What can hang from each mark
z160: z238 z870 z876
z792: z5
z368: z238
z508: z46
z870: z160
z46: z238 z508 z876
z876: z5
z5: z238 z792
z238: z5 z46 z160

Every row comes from one small tree of marks. The marks that hang from a mark follow it in brackets, in the order of their numbers. Every link used is in the known rows. Which tree was each row made from?
Known rows
z238(z46(z508) z160(z870 z876)): 27	-2	-1	-4	-5	-4	-3	5	-5	-4	-4	-5	-1	5	8	1	9	3	12	-8	1	-5	-4
z870(z160): -16	-10	1	-8	1	2	5	-13	12	8	-9	4	-1	-24	4	9	10	6	-14	3	4	0	1
z870(z160(z238(z5(z792) z46(z508 z876)))): 10	-26	3	8	-11	0	-3	1	-16	-1	1	-8	2	-10	-8	9	6	0	-4	-9	1	2	-2
z5(z238(z46 z160(z870 z876)) z792): 1	6	-1	11	-3	1	6	5	2	-6	-6	7	1	3	3	-4	-18	9	5	-1	-1	-8	2
z238(z46): 6	-9	5	-7	10	7	-2	-3	7	4	-4	0	-1	-6	5	4	10	4	-2	5	5	-5	4
z238(z5(z792) z160(z870 z876)): -6	-7	3	10	-2	-4	2	-9	5	-2	-7	5	-3	-4	4	-6	-19	0	-1	-2	-3	1	-1
z238(z46(z508) z160(z870 z876(z5(z792)))): 18	7	4	2	-10	-4	0	7	-5	-6	7	-2	0	8	2	-4	-7	-2	14	-6	-2	-1	-8
z238(z160): 7	-3	-4	-5	8	4	2	-5	14	4	-5	5	-1	-2	3	1	7	3	-9	3	2	-2	6
z46(z238 z876): -29	3	-9	-3	15	-6	-1	2	4	7	4	0	6	-9	-8	8	18	-4	-11	13	4	6	2
z792(z5(z238)): -39	17	-4	-14	9	7	6	-5	9	7	-8	5	1	-23	10	8	5	2	-8	9	4	1	18
z870(z160(z238(z46))): 0	-26	5	-5	-2	-2	3	-4	2	2	-5	-2	-5	-15	-4	10	10	6	-10	-6	4	-4	0
z160(z870 z876(z5(z238(z46(z508)) z792))): -8	14	8	-1	-8	-5	3	8	-9	-2	2	-2	2	-5	0	-1	-11	1	12	-4	0	-1	1
z368(z238(z5(z792) z46 z160(z876))): 10	-21	8	5	5	14	-8	-3	4	-3	8	4	2	-6	-3	-8	-18	0	4	-18	-2	-6	6
z160(z870): -17	-5	0	-8	6	-6	5	-10	10	4	-8	0	-5	-11	6	3	9	4	-4	7	4	-1	-2
z160(z876(z5(z792))): -42	5	13	-2	5	-5	2	0	11	5	8	4	2	-27	-11	-1	-18	-5	-4	4	-1	5	5
z508(z46(z238(z5(z792) z160(z870)) z876)): 5	8	-17	16	7	-4	-5	-8	0	-2	6	-1	2	24	-4	-2	5	-7	-4	22	-3	11	-11
z792(z5): -37	6	0	-13	10	4	4	-9	12	8	-3	1	0	-24	11	9	10	-3	-7	9	5	3	10
z792(z5(z238(z46(z508) z160(z876)))): 6	19	-4	-9	0	9	-2	11	-4	-1	-4	-1	6	-7	12	5	5	2	7	-5	2	-3	16
z876(z5(z238(z46 z160(z870)) z792)): 11	14	-2	4	-5	5	7	2	3	-4	0	8	-4	23	6	-9	-9	5	3	2	-1	-7	-4
z876(z5(z238 z792)): -33	14	5	-2	5	4	6	-1	10	6	2	9	2	-12	-6	-1	-11	0	-8	8	1	2	11
z5(z238(z46(z508) z160(z870 z876)) z792): 20	9	-3	10	-9	1	2	9	-7	-7	-4	1	4	4	4	-1	-8	6	12	-5	0	-6	5
z238(z5(z792) z46(z508) z160): 50	-12	1	9	-1	14	-7	-1	-3	-2	-1	0	0	13	9	-3	2	-3	4	-3	1	-1	6
z46(z238(z160(z870)) z508 z876(z5(z792))): -3	17	-14	6	-5	-8	1	8	-7	-2	16	-1	2	19	-6	-1	13	-8	3	8	-2	9	-12
z238(z5(z792) z46(z508) z160(z870 z876)): 32	-10	4	11	-8	1	-4	-1	-8	-6	-4	-3	-1	7	8	-4	-8	0	12	-7	-2	-1	-1

Write each row's tree
13	-1	2	-16	-5	1	-5	5	-5	-4	12	-5	-1	6	-1	-4	5	-1	14	-22	-2	-5	-10 -> z368(z238(z46(z508) z160(z870 z876(z5))))
19	-26	7	8	-7	-5	-2	-3	-13	-3	-2	-10	-7	2	0	3	1	-4	5	-6	2	1	-1 -> z160(z238(z5(z792) z46(z508)) z870)
23	-7	1	-10	6	8	-10	3	-11	3	-4	-8	4	3	3	3	17	1	2	0	2	1	1 -> z238(z5 z46(z508 z876))
35	-11	7	9	-2	8	-8	4	-5	-3	-1	-1	3	1	3	-3	-12	-3	6	-9	-1	-1	8 -> z238(z5(z792) z46(z508) z160(z876))
-13	-15	15	1	-14	-9	1	7	-9	0	9	-6	1	-23	-15	8	-8	-3	2	-12	-1	1	-3 -> z870(z160(z238(z46(z508)) z876(z5(z792))))
-33	22	-8	-8	0	-4	9	-2	7	-1	-11	5	0	-13	12	2	-6	5	0	1	0	-1	8 -> z792(z5(z238(z160(z870 z876))))
10	-18	0	-5	-3	-8	-5	3	-18	-2	-6	-15	-4	5	-4	4	18	-1	3	-7	1	0	-7 -> z160(z238(z5 z46(z508 z876)) z870)
16	5	-6	10	-2	7	6	-1	4	-5	-6	8	-1	15	9	-4	-5	9	3	2	2	-9	1 -> z5(z238(z46 z160(z870)) z792)
16	-10	6	11	-3	1	-2	-6	0	-5	-7	2	-4	8	8	-8	-18	3	5	-4	-2	-3	-5 -> z238(z5(z792) z46 z160(z870 z876))
-13	31	-11	1	5	6	0	3	8	1	9	6	8	13	-15	-4	-5	-1	-5	17	-4	4	0 -> z508(z46(z876(z5(z238(z160) z792))))
18	15	-1	-9	4	11	0	6	6	2	-4	8	-1	20	4	-6	2	5	-3	-1	-1	-7	6 -> z876(z5(z238(z46 z160)))
-14	23	-16	7	4	-9	-1	0	5	-1	18	0	3	25	-11	-3	10	-8	-1	24	-4	11	-17 -> z508(z46(z238(z160(z870)) z876(z5(z792))))
2	-7	4	-3	7	0	-3	-5	8	4	-10	4	-1	-8	1	-4	-10	0	-7	-3	-3	0	9 -> z238(z5 z160(z876))
-18	14	-9	8	7	-2	0	7	6	2	17	8	5	10	-12	-2	3	-8	-8	12	-2	8	-5 -> z46(z238(z160) z876(z5(z792)))
11	-8	1	9	5	9	0	-10	11	2	-4	7	-2	1	4	-5	-11	-1	-9	4	-1	1	8 -> z238(z5(z792) z160)
-19	-26	9	5	4	-3	1	-8	5	4	-3	1	-4	-18	-12	2	-11	-6	-13	0	1	4	11 -> z160(z238(z5(z792)))
-40	18	6	-13	1	-11	8	-1	4	4	-8	3	-1	-13	-4	-2	-10	4	-2	0	-2	0	1 -> z160(z870 z876(z5(z238)))
-10	24	-15	-7	1	6	5	3	-3	-5	-7	1	1	13	17	1	13	9	2	6	2	-6	-3 -> z792(z5(z238(z46(z876) z160(z870))))
-22	-4	3	-12	0	-13	2	5	-5	-1	4	-8	-5	4	-12	0	11	0	0	0	0	-2	-15 -> z160(z238(z46(z876(z5))) z870)
-1	15	6	-14	-4	-6	1	8	-9	0	-5	-6	1	-2	2	0	1	3	10	-7	0	-3	1 -> z160(z870 z876(z5(z238(z46(z508)))))
18	0	-9	15	10	5	-7	-9	9	3	6	3	1	14	-4	-2	-1	-10	-9	18	-1	11	5 -> z508(z46(z238(z5(z792) z160)))
-14	-9	14	0	-10	-16	2	9	-10	-4	10	-9	-3	-11	-13	2	-7	-7	10	-8	-1	1	-7 -> z160(z238(z46(z508)) z870 z876(z5(z792)))
2	9	-3	3	-3	1	2	3	1	-4	9	3	-1	22	2	-7	1	3	5	5	-2	-3	-18 -> z238(z46(z876(z5(z792))) z160(z870))
19	-22	8	-1	3	17	-10	-4	-4	2	10	-3	2	-8	2	1	1	-5	7	-13	3	-2	9 -> z368(z238(z5(z792) z46(z508)))
-22	25	-10	2	-3	-1	9	4	3	-2	2	8	2	12	-4	-6	-4	4	-2	5	-4	-2	-7 -> z46(z876(z5(z238(z160(z870)) z792)))
-30	-28	11	-4	-1	-11	1	-9	2	6	-12	-3	-3	-33	-10	7	-10	1	-16	-11	-2	3	6 -> z870(z160(z238(z5) z876))
30	-3	-12	2	0	-5	-4	-5	-5	2	-6	-2	-4	19	11	0	17	-6	-3	1	0	7	0 -> z46(z238(z5 z160(z870)) z508)
42	-4	-9	-3	-2	4	-8	0	-13	-3	-8	-7	-1	25	12	-3	19	3	8	-4	-1	-2	-10 -> z238(z5 z46(z508 z876) z160(z870))
-6	-11	4	1	-12	-4	0	9	-12	-1	14	-7	3	-10	-15	9	9	-2	-2	-5	0	1	-10 -> z870(z160(z238(z46(z508 z876(z5(z792))))))
